Each row comes from the steps of one path. Every step used is in the known rows, and no mark comes twice. Write the path behind each row, first mark first.
Known rows:
zoki lifa fimoni volik mezazo: [-0.04  0.02  0.12  0.17 -0.26 -0.17 -0.15  0.15 -0.09 -0.03 -0.13  0.15
 -0.04  0.03  0.02  0.04  0.21 -0.07  0.00  0.10  0.02  0.18]
zoki lifa: [-0.12 -0.18  0.00 -0.10  0.21  0.34  0.08 -0.03  0.00 -0.19 -0.08 -0.42
 -0.21 -0.03  0.02 -0.02  0.13 -0.33 -0.07 -0.01  0.01  0.33]
fimoni lifa: [-0.01  0.06  0.06  0.23  0.39  0.10 -0.17  0.04 -0.01 -0.03 -0.08 -0.14
  0.00  0.03  0.13 -0.02  0.21 -0.17  0.14  0.26  0.16  0.19]
padi fimoni volik mezazo: [-0.13 -0.07  0.13  0.15  0.00 -0.28 -0.37  0.27  0.03 -0.04 -0.14  0.06
  0.17  0.13  0.12  0.01 -0.11  0.38  0.42 -0.01 -0.05  0.04]
zoki padi fimoni volik mezazo: [ 0.02  0.08  0.19 -0.06  0.13 -0.22 -0.13  0.23  0.10 -0.06  0.02 -0.01
  0.17  0.03 -0.05  0.03 -0.10  0.19  0.07 -0.13  0.01 -0.14]
fimoni volik mezazo zoki: [ 0.26 -0.02  0.21  0.22 -0.11 -0.06 -0.22  0.16 -0.14  0.10 -0.09  0.32
  0.15 -0.17  0.29  0.18  0.13  0.03  0.33  0.16  0.03  0.14]
zoki padi: [ 0.10  0.11  0.00 -0.16  0.32  0.16  0.20 -0.06  0.19 -0.06  0.18 -0.41
 -0.17 -0.07 -0.02 -0.06  0.00 -0.18 -0.22  0.07  0.07  0.09]
lifa zoki: [-0.10 -0.12 -0.16 -0.03 -0.18  0.04 -0.05 -0.19  0.14 -0.03  0.10 -0.42
  0.08  0.02  0.16 -0.07  0.19  0.21  0.01  0.14 -0.18  0.34]
lifa zoki padi fimoni volik: [-0.18  0.00 -0.10 -0.11  0.06  0.01 -0.09 -0.14  0.17 -0.10  0.11 -0.31
  0.26 -0.09 -0.11 -0.18  0.26  0.16 -0.12 -0.14 -0.05 -0.17]
serif mezazo zoki lifa: [-0.05 -0.10 -0.09 -0.16 -0.10  0.17  0.10 -0.05 -0.26  0.07  0.02 -0.07
 -0.02 -0.26  0.13  0.20 -0.11 -0.23 -0.17  0.17 -0.06  0.15]
padi fimoni volik mezazo zoki: [-0.03 -0.09  0.13  0.19 -0.15 -0.09 -0.27  0.17 -0.06  0.12 -0.11  0.29
  0.19  0.00  0.17  0.12 -0.08  0.29  0.47  0.01 -0.07 -0.08]
serif mezazo zoki lifa fimoni padi: [-0.14  0.18 -0.19  0.09 -0.19  0.02  0.16 -0.02 -0.35  0.31 -0.05  0.31
 -0.10  0.02 -0.01 -0.03 -0.18 -0.19 -0.35  0.34 -0.03 -0.26]
serif mezazo volik fimoni lifa zoki padi: [ 0.27  0.13 -0.28 -0.33 -0.26 -0.43  0.18 -0.29 -0.17  0.05  0.24  0.39
  0.24 -0.05  0.01  0.20  0.13  0.07 -0.48  0.00  0.01 -0.25]
serif mezazo volik fimoni: [ 0.13  0.00 -0.38 -0.18 -0.25 -0.43  0.05 -0.06 -0.16  0.06  0.10  0.33
 -0.15  0.10  0.21  0.11 -0.34  0.22 -0.02  0.08  0.00 -0.08]
zoki padi fimoni volik: [-0.12  0.10  0.00 -0.03  0.43  0.05 -0.09  0.05  0.14 -0.11  0.02 -0.23
  0.01 -0.06 -0.12 -0.19  0.05 -0.05 -0.01 -0.10  0.14 -0.24]
mezazo volik fimoni padi: [ 0.20 -0.01 -0.18  0.04  0.16 -0.07  0.16 -0.04 -0.21  0.03 -0.10  0.44
 -0.28  0.32  0.09 -0.15 -0.08 -0.07  0.02 -0.05  0.13 -0.26]
padi fimoni: [-0.34 -0.09 -0.15  0.03  0.15  0.07 -0.11  0.03  0.19 -0.02 -0.02 -0.37
 -0.13  0.22  0.05 -0.14 -0.24  0.27  0.25  0.03 -0.09  0.05]
padi fimoni lifa: [-0.31  0.01 -0.02  0.19  0.36  0.07 -0.21  0.07  0.07 -0.02 -0.11 -0.17
  0.03  0.21  0.02 -0.08 -0.01  0.09  0.26  0.11  0.05 -0.03]
padi zoki: [-0.09 -0.09  0.11  0.07 -0.06  0.11 -0.11  0.07  0.31 -0.07 -0.01 -0.47
  0.09 -0.12 -0.05  0.08 -0.23  0.18  0.16 -0.17 -0.06  0.29]
lifa zoki padi fimoni: [-0.24 -0.07 -0.18 -0.28 -0.08  0.08  0.14 -0.24  0.29 -0.03  0.23 -0.52
  0.11  0.08 -0.11 -0.12 -0.01  0.29 -0.21 -0.13 -0.23 -0.05]
fimoni volik mezazo serif: [ 0.29 -0.08  0.27 -0.02  0.04 -0.12 -0.24  0.20 -0.19 -0.12 -0.06  0.31
  0.03 -0.30  0.12  0.07  0.09 -0.05  0.41  0.07  0.05  0.28]
mezazo volik: [ 0.18 -0.10 -0.17 -0.13  0.15  0.04  0.06 -0.08 -0.02 -0.14  0.03 -0.05
 -0.27 -0.03  0.11  0.01  0.14 -0.14  0.14  0.02  0.19  0.18]

Which path is each row?
[-0.18  0.04 -0.08  0.20  0.03  0.10 -0.09  0.01 -0.05 -0.10 -0.11 -0.06
 -0.19 -0.05 -0.05 -0.18  0.35 -0.31 -0.08  0.12  0.16  0.06]  zoki lifa fimoni volik
[ 0.17  0.10 -0.25 -0.01 -0.04 -0.43 -0.06 -0.03 -0.28  0.06  0.00  0.54
  0.00  0.07  0.18  0.18 -0.09  0.04 -0.02  0.15  0.13 -0.15]  serif mezazo volik fimoni lifa
[ 0.00 -0.15  0.19 -0.05  0.01 -0.14 -0.30  0.21 -0.12 -0.09 -0.07  0.28
  0.06 -0.15  0.03  0.00 -0.13  0.22  0.55 -0.08 -0.04  0.07]  padi fimoni volik mezazo serif
[ 0.06  0.09  0.24 -0.04  0.06  0.06  0.08  0.06  0.01  0.19  0.07  0.20
  0.19  0.04 -0.04  0.27 -0.11  0.06  0.05  0.00 -0.06 -0.21]  volik mezazo zoki padi fimoni lifa
[-0.02  0.07 -0.01  0.02  0.29  0.25  0.01 -0.04  0.05  0.03  0.05  0.00
  0.03 -0.19 -0.07 -0.08  0.07 -0.12  0.04 -0.09  0.14 -0.37]  mezazo zoki padi fimoni volik
[ 0.15 -0.13 -0.27 -0.08 -0.08 -0.08  0.14 -0.14 -0.02 -0.04  0.04  0.20
 -0.33  0.19  0.15 -0.01 -0.06  0.04  0.11 -0.08  0.05  0.00]  mezazo volik fimoni
[ 0.18  0.11 -0.29 -0.05 -0.02 -0.42  0.07  0.04 -0.35  0.13 -0.05  0.56
 -0.10  0.23  0.14 -0.03 -0.35  0.10 -0.13  0.09  0.07 -0.33]  serif mezazo volik fimoni padi
[ 0.08  0.11  0.03 -0.09  0.16  0.11  0.07 -0.23  0.09 -0.03  0.15 -0.29
  0.24 -0.11 -0.04  0.02  0.44 -0.16 -0.34  0.11  0.00  0.09]  fimoni lifa zoki padi
[-0.06 -0.02 -0.03  0.14  0.01  0.05 -0.16 -0.15  0.02 -0.02  0.00 -0.22
  0.24  0.00  0.14 -0.01  0.43  0.03  0.00  0.22 -0.04  0.28]  fimoni lifa zoki
[ 0.03 -0.01  0.11 -0.21 -0.15  0.06  0.20  0.02  0.12  0.17  0.17  0.00
  0.03  0.05 -0.02  0.21 -0.33  0.24  0.04 -0.08 -0.19 -0.13]  volik mezazo zoki padi fimoni
[ 0.27  0.29  0.11  0.12 -0.30 -0.16  0.08  0.03  0.01  0.25  0.14  0.39
  0.02 -0.13  0.03  0.13  0.12  0.01 -0.08  0.20  0.05 -0.18]  lifa fimoni volik mezazo zoki padi
[-0.09 -0.05  0.28  0.15 -0.51 -0.15 -0.19  0.23  0.10 -0.08 -0.16  0.04
  0.22 -0.14 -0.19  0.20  0.00  0.09  0.06 -0.24 -0.06  0.20]  padi zoki lifa fimoni volik mezazo
[ 0.41  0.11  0.28 -0.01  0.03 -0.01  0.03  0.10 -0.08  0.08  0.07  0.24
  0.14 -0.28  0.11  0.21  0.16 -0.17 -0.01  0.05  0.09 -0.04]  fimoni volik mezazo zoki padi
[ 0.05  0.01 -0.09 -0.25 -0.05  0.11  0.19 -0.26  0.21 -0.05  0.26 -0.48
  0.08 -0.10  0.00 -0.05  0.20  0.03 -0.34  0.02 -0.14  0.18]  lifa zoki padi
[-0.02  0.07 -0.07  0.24  0.18 -0.03  0.06  0.05 -0.09  0.13 -0.11  0.14
 -0.18  0.39  0.14 -0.23 -0.23  0.08  0.00  0.10 -0.05 -0.17]  volik fimoni padi
[ 0.15 -0.02  0.26 -0.27  0.15 -0.07 -0.06  0.15 -0.04 -0.12  0.07  0.20
  0.07 -0.25 -0.17  0.01 -0.12  0.03  0.20 -0.19  0.02 -0.12]  zoki padi fimoni volik mezazo serif
[ 0.08  0.08 -0.07 -0.02 -0.05 -0.04  0.16 -0.27  0.10  0.05  0.16 -0.04
  0.18  0.12 -0.02  0.00  0.25  0.04 -0.37  0.02 -0.11 -0.09]  volik fimoni lifa zoki padi
[ 0.30  0.01 -0.18 -0.21 -0.08 -0.08  0.27 -0.37 -0.02 -0.05  0.18  0.26
  0.09  0.04 -0.06  0.08  0.40 -0.12 -0.35 -0.14  0.07 -0.18]  mezazo volik fimoni lifa zoki padi
[ 0.21 -0.13  0.20 -0.20 -0.10 -0.03 -0.02  0.10 -0.08 -0.03  0.08  0.09
 -0.11 -0.14  0.13  0.12 -0.19  0.07  0.35  0.09 -0.12  0.41]  volik mezazo serif
[-0.29 -0.08  0.01  0.02 -0.35  0.18  0.07 -0.04  0.25 -0.07 -0.02 -0.40
 -0.09 -0.06 -0.27  0.03 -0.12 -0.02 -0.11 -0.20 -0.10  0.20]  padi zoki lifa fimoni
[-0.20  0.04 -0.09 -0.20  0.29  0.13  0.13 -0.04  0.26 -0.04  0.14 -0.45
 -0.15  0.11 -0.13 -0.12 -0.22  0.08 -0.08 -0.09 -0.04 -0.14]  zoki padi fimoni
[-0.14  0.25 -0.14  0.30  0.08 -0.07  0.02  0.03  0.00  0.21 -0.06  0.03
 -0.24  0.33  0.02 -0.31 -0.08  0.05 -0.05  0.35  0.04 -0.13]  lifa fimoni padi
[ 0.04 -0.13  0.34 -0.06 -0.49 -0.03 -0.12  0.16 -0.04 -0.14 -0.09  0.26
  0.12 -0.42 -0.30  0.18 -0.02 -0.07  0.17 -0.31 -0.05  0.23]  padi zoki lifa fimoni volik mezazo serif
[ 0.08 -0.25  0.04 -0.11 -0.05  0.19  0.24 -0.03 -0.14 -0.15 -0.22  0.24
 -0.07  0.05 -0.27  0.04 -0.15 -0.26 -0.15 -0.58  0.07 -0.19]  mezazo volik fimoni padi zoki lifa
[-0.05  0.02  0.18  0.19  0.15  0.12 -0.08  0.17  0.10  0.00 -0.14 -0.24
  0.14  0.00 -0.12 -0.08 -0.24  0.05  0.06 -0.14  0.00  0.03]  fimoni padi zoki
[-0.12 -0.15  0.26  0.04  0.19  0.37  0.05  0.12 -0.01 -0.14 -0.23 -0.31
  0.10 -0.08 -0.25 -0.04 -0.11 -0.28 -0.15 -0.34  0.01  0.09]  fimoni padi zoki lifa
[-0.16 -0.03 -0.16  0.06 -0.24  0.36  0.23 -0.21 -0.03  0.13  0.02 -0.06
 -0.33 -0.02 -0.01 -0.01  0.10 -0.26 -0.11  0.17 -0.04  0.07]  mezazo zoki lifa fimoni
[-0.13 -0.16  0.15  0.08 -0.04  0.23  0.13  0.07 -0.01 -0.05 -0.23 -0.06
  0.04  0.13 -0.21 -0.05 -0.30 -0.10 -0.17 -0.41 -0.11 -0.09]  volik fimoni padi zoki lifa
[-0.11  0.20 -0.14  0.35 -0.01 -0.14 -0.23  0.03  0.08  0.05 -0.04  0.02
 -0.15  0.03  0.10 -0.23  0.21  0.04  0.13  0.31  0.16  0.01]  lifa fimoni volik
[-0.22  0.09 -0.07  0.15  0.12  0.18  0.14 -0.01 -0.12  0.05 -0.14 -0.04
 -0.28  0.24 -0.11 -0.26  0.06 -0.29 -0.26  0.16  0.05 -0.07]  zoki lifa fimoni padi
